Each row was made from one walk, in order. Every step used is in the known rows, and no mark comes twice. Write each row's walk.
Known rows
F/L: [-10  20  -5   6  -8  -5  -9  17  -5  -1  -7 -11   4  -2   1   1 -18 -15
  23   9   4  -1  26  -3   1  -5  -4  -5 -10  -1  -7]
N/V/D: [ -6  -7 -21  19 -10  -4  15  -9   2  -5 -12   6  -2   4  -6  -5   2 -10
   1   5  16   0 -13   1  -1   4   0   2  12 -12   0]
D/Y: [-16   9   2  -9  -5  -2   2   1  -8   2   0  -5   7   4 -15   5  -5  -5
  13   3  -3   1  43   9   1  -8  -8   1  -7 -11  11]
C/P/M: [  4  11  -7 -22  -3   5  -8   5  -3   3   2 -12   9   3 -29   2  -7  -8
  -3  11  19  -1   0  15   2  -9   2  10   6   8   2]
T/S/V/D/Y: [ -2  -6 -10  34   1  -9  -1  -6  -2  -4   1   6  -4  -5   3  -2   4   9
 -11  10   1   3  19  -5   2  15 -15  11   8 -27  -7]
T/S: [ -8   8  -9  11   0   5  -8   6  -1  -3   0  -5  -3   0  -2   1  -2  -5
 -11  -1  13   1  36   0   0  24  -5  10   4 -21 -11]
P/M/B: [  2   9 -12  -4  -7   8 -13   7   1   7  11  -8  15   0 -19   0  -8  -8
  13  -2  10   2  21  11   2 -33  -5  12  23   4  20]
L/N: [ -4  -1 -10 -18 -12   7  -6   6   1  -7   4  -7   0   1 -16  -2 -13 -21
  24   5  -5   2   8   4  -2   7  -2   2  -2 -25  -6]
T/N: [ -3 -10  -8   5  -3   3   1   0  -3  -6   6 -11  -5  -2  -7   0  -5  -5
  19   5  18   1  10   4  -1  17   3  -2 -12 -12  16]
S/T/N: [ -2 -13  -3  -1   9  -2  -1   0   4  -5   0  -6 -11  -6   9  -1  -8  -4
  21   4   8   1  -6   2  -3   6   7  -8 -28  -9  22]
T/N/P/M/B: [ 11  -5  -8  11 -12   4 -11   4   3   2  10  -4  21   4 -21   2   5   7
 -11  -7  15   3   6  16  -1  -6   7  12  33   9   2]
S/T: [ -8   3  -5 -13   8  -3  -4   5   7   0 -12  -3  -5   0   6  -1 -13 -12
  16   4  -1  -1   8   5  -3 -18   1  -5 -20  -8  14]
F/L/N/T: [-11  10   2 -13 -13  -7  -8   5 -10  -2   2  -2   7  -3   6   6 -18  -9
  29   3 -24   2   3  -8  -1  16   0  -4 -28 -15 -15]
B/M: [-10  14  -3  -2  -8   5  -2  18  -1   0  -5  -6   5   3  -8  -2 -14 -10
  13  -5  -1  -1  21   8  -2   8  -5   0   9  20   1]
V/S/T/N: [ 10 -19   9  -6  10  -2   1  -3   8  -6  11  -4 -15  -5  16  -1   6  -1
  10   8  19   0  -8  -7  -3  19  16 -10 -32   6   0]
V/D: [ -2  -4 -24  18 -16   5   2   1   2  -4 -16  -6  -2  -2  -8  -4  -6 -13
  19   9  25   0   3   0  -1  -1  -4   2   6 -14  -2]
M/P/N/L: [  3  16   1 -23   5  14   1   3 -10   2  -3 -15   6 -14 -11   1 -12   5
  27   6  -5  -1   6   5   3 -33 -13  -4  -3 -14  -5]
D/V/S/T/N/L: [  6  -9  26 -11  -5  12   6  -7   7  -1  10  -1 -22 -18  18   1  -3   0
  -4  10  -8  -2 -20 -20   1  14   9 -18 -43  15 -17]
D/V/S/T: [ -4   1  15 -10  -1  -2   0  -4  13   3  -4   5 -18   6  19  -1   1 -16
 -15  -1  -1  -4  -7 -12   0  -9   9 -13 -22  11   2]
B/M/P/N/T/S/V/D/Y: [ -4  -1   6  26  16 -12   5 -11 -14   5  -2  12   8  -3  15   2  11  38
 -13 -14 -21   2 -14  -5   3  10 -17   9  13  -3  15]
Y/D/V/S/T/N: [  9 -15  20   0  -1  12   1  -1  11   1   2  10 -26  -3  20  -1   9 -12
   0  -4  -7  -3 -13 -14   1   2   9 -14 -16  18   2]
C/P/N/L: [  6  19   5 -34  10   7   6   3 -16   0  -2 -17   4 -18 -24   4 -11   7
   7  17   6  -3   1   9   2 -10  -2   2 -14 -12 -31]
B/M/P/N/V/D/Y: [ -8   2  -2  15   2  -4  18  -5 -13   3 -12   6  13   5  -5  -2  10  15
   2 -11  -3  -1 -20   3   3 -17 -12   2  32   9  25]
N/V: [-12   5  -7  -6   2  -7  10  -4   0  -2   1   3   0   9  -7  -2  -2 -11
  -2  -1   2  -1  12   9  -1  -1   0  -1   4  -9   9]
D/V: [-17  11  -1   0 -14   4   0  -2   2   4  -8  -2  -9   9  -5  -1 -10 -20
  -5  -4   0  -4   9   0   1  -9  -2  -4  -1  -8  14]
F/L/N/P/M: [  8  12 -12  -8 -22   0 -20  24   4  -2   2  -6  25   5 -19   2  -9 -10
  -5   9 -17   3  10   1  -1  -5   1   8  23   8 -37]
B/M/P: [ -8  17   5  -2 -12  10  -7  15   0   2 -12  -6   6   8  -5  -3 -12 -11
  24 -11   1  -2  -2  11   0  -1 -11  -3  14  15  17]
B/M/P/N/T/S: [ -9  14   7   2  14   2  -3   2 -13   6  -2   0   9   2  11   5   4  25
 -13 -25  -9   0   3   0   1  17  -8   9   9   3  10]

Write each row's walk
[  4   1  13 -17   5 -15  -1   7   7  -7  10   7  -6  -1  23  -2  -2 -15
   7  12 -19   1 -25 -18  -2  12  12 -12 -23   3 -32]	F/L/N/V/S/T
[ -4  -7 -10  17  -2 -13   6  -7  -2  -2  -2   3   0  -1  -6  -4  -3  -1
  15  15  -4   2   7   3   1 -12 -12   0   0 -17  10]	S/V/D/Y
[  4   8  12 -11  14  -3  11   1  -3   2   7   2   5  11   4  -5  15   7
 -11 -13   6  -3 -15   1   1  -3   3  -3  24  30   3]	B/M/P/N/V/S
[ 13 -14  22   6  -7   7   1   0  16   0 -11  18 -14   8  14   0  18  -5
 -28 -10 -12  -2 -13  -6  -2   7  14 -12   2  23 -23]	Y/D/V/S/T/N/P
[ -7 -27  -4  20   4 -11  20 -19  -1  -5  -4  11  -7  -5   9   0   9  10
   6   5   3   1 -26  -5  -1   9   3  -7 -17 -12  27]	S/T/N/V/D/Y
[  4  -8 -12  25  18 -11   1 -19  -6   0  -3   6  -2  -3  18  -2   9  24
 -11  -4   0   1 -28  -7   2   3  -9   8   6 -33  13]	M/P/N/T/S/V/D
[-10  -4 -12  16 -16   1   6  -5  -6  -1 -13  -3   4   0 -13   2  -1  -4
  17   8  14   1  21   1   1  -4  -9   3   2 -14   6]	V/D/Y
[ 14  -8  29 -12  -4  24   4   1   8   1   6   7 -24 -20  16   2   0  -4
   7   4 -24  -2 -12 -20   3   3   3 -17 -29  22 -23]	Y/D/V/S/T/N/L
[  1  11  -5 -21  14  -4   3   0 -13   0  -5 -14   3   0 -19   1  -2  -1
   0   8  22  -3  -1  14   0  -9   4   5  -1 -16  -2]	C/P/N
[ 10  -9 -14   4 -10   4  -6   6   5  -1   7  -6  15   7 -24   2   6   6
 -18   1  12   3  12  12  -2   5   8   8  22  14  -2]	T/N/P/M
[ -8  13   0  -7  14  -3  10   5  -7   3  -3   0   9  10  -2  -4   2   5
   0 -17  -5  -3 -15  10   0 -16  -6   0  27  15  25]	B/M/P/N/V
[ 22 -19   3  -5   3  -3  -6   3  16  -2  12   0   5   4   1   2  17  10
 -27   5  12   2  -5   0  -4   5  21  -1   0  32 -15]	V/S/T/N/P/M
[-10   4  -9 -17  16  -9   9  -8 -13   4   1  -4   6   0  -2   6  -1  12
   2  -5  -2   0  19   5  -1 -15   3   2 -16 -12  16]	P/N/T
[  1 -17  17   0   1   0   2 -10  10  -1   8   2 -23   0  21  -1   6  -8
 -10   1   9  -3 -21 -16   0  14  15 -15 -29  11  11]	D/V/S/T/N
[ -3 -17  -2  15  -5 -11   0 -18  -5  -5  11  15  -1  -5   6   3   4  15
  -4   4 -27   7  -6 -10   0  37 -10  12  -9 -41 -13]	L/N/T/S/V/D/Y
[ -2  -9 -13  28   4 -12   1 -15   0  -3  -1  10  -6  -4  15  -1   2  13
 -13   3  -1   3  -8  -7  -1  30  -5   9  -5 -24  -6]	N/T/S/V/D
[  6  11  -9   1 -14   3 -14   8   6   7  -1   0  27  11 -26   1   0  -1
 -16  -8   5   3  21  19  -1 -28   1  15  41   9  -7]	N/P/M/B
[ -2   3   1   0  30 -14  -3 -14  -9   3   9   4   0   3  17   1   6  23
 -14 -10 -15   1  -5   2   1  -2  -8   7  -2 -28  21]	M/P/N/T/S/V
[  2   5  13  -4 -14  17   0   4   7   4  -2   8 -15   8   1  -1   7 -23
  -6  -6  -6  -3  18  -8   3  -7   0  -6   8  15 -15]	Y/D/V/S
[ 21 -16  13   0  -8  12  -6   4  20   5   2  15  -6   7   5   2  21  -1
 -40  -7 -13  -1 -13  -7   0 -12  14  -3  15  43 -13]	Y/D/V/S/T/N/P/M
[ 23 -14   8   0   0  -2 -12   1  14   2  14   3  11   1   2   1  16  11
 -20  -3  14   3 -11   4  -3  -4  20   3  13  28 -12]	V/S/T/N/P/M/B
[  3  -2  -5  29  15  -8   0  -6  -6   2  -5   8   3  -4  21  -3   6  28
 -12 -13  -9   1 -33  -7   1  13 -11   9  18  -2   8]	B/M/P/N/T/S/V/D
[  0  -4   8 -17  15 -13   9  -7  11  -2   5  10  -9   7  16  -2   9  -7
 -11   3   1  -2  -7  -3  -3   2  13 -10 -17  10  -5]	N/V/S/T
[  2  22   8 -17   3  17   0  17 -11   4  -5 -14  11 -14  -9   0 -15  10
  23  -3 -15  -2   3   5   3 -20 -15  -3   8  18  -8]	B/M/P/N/L
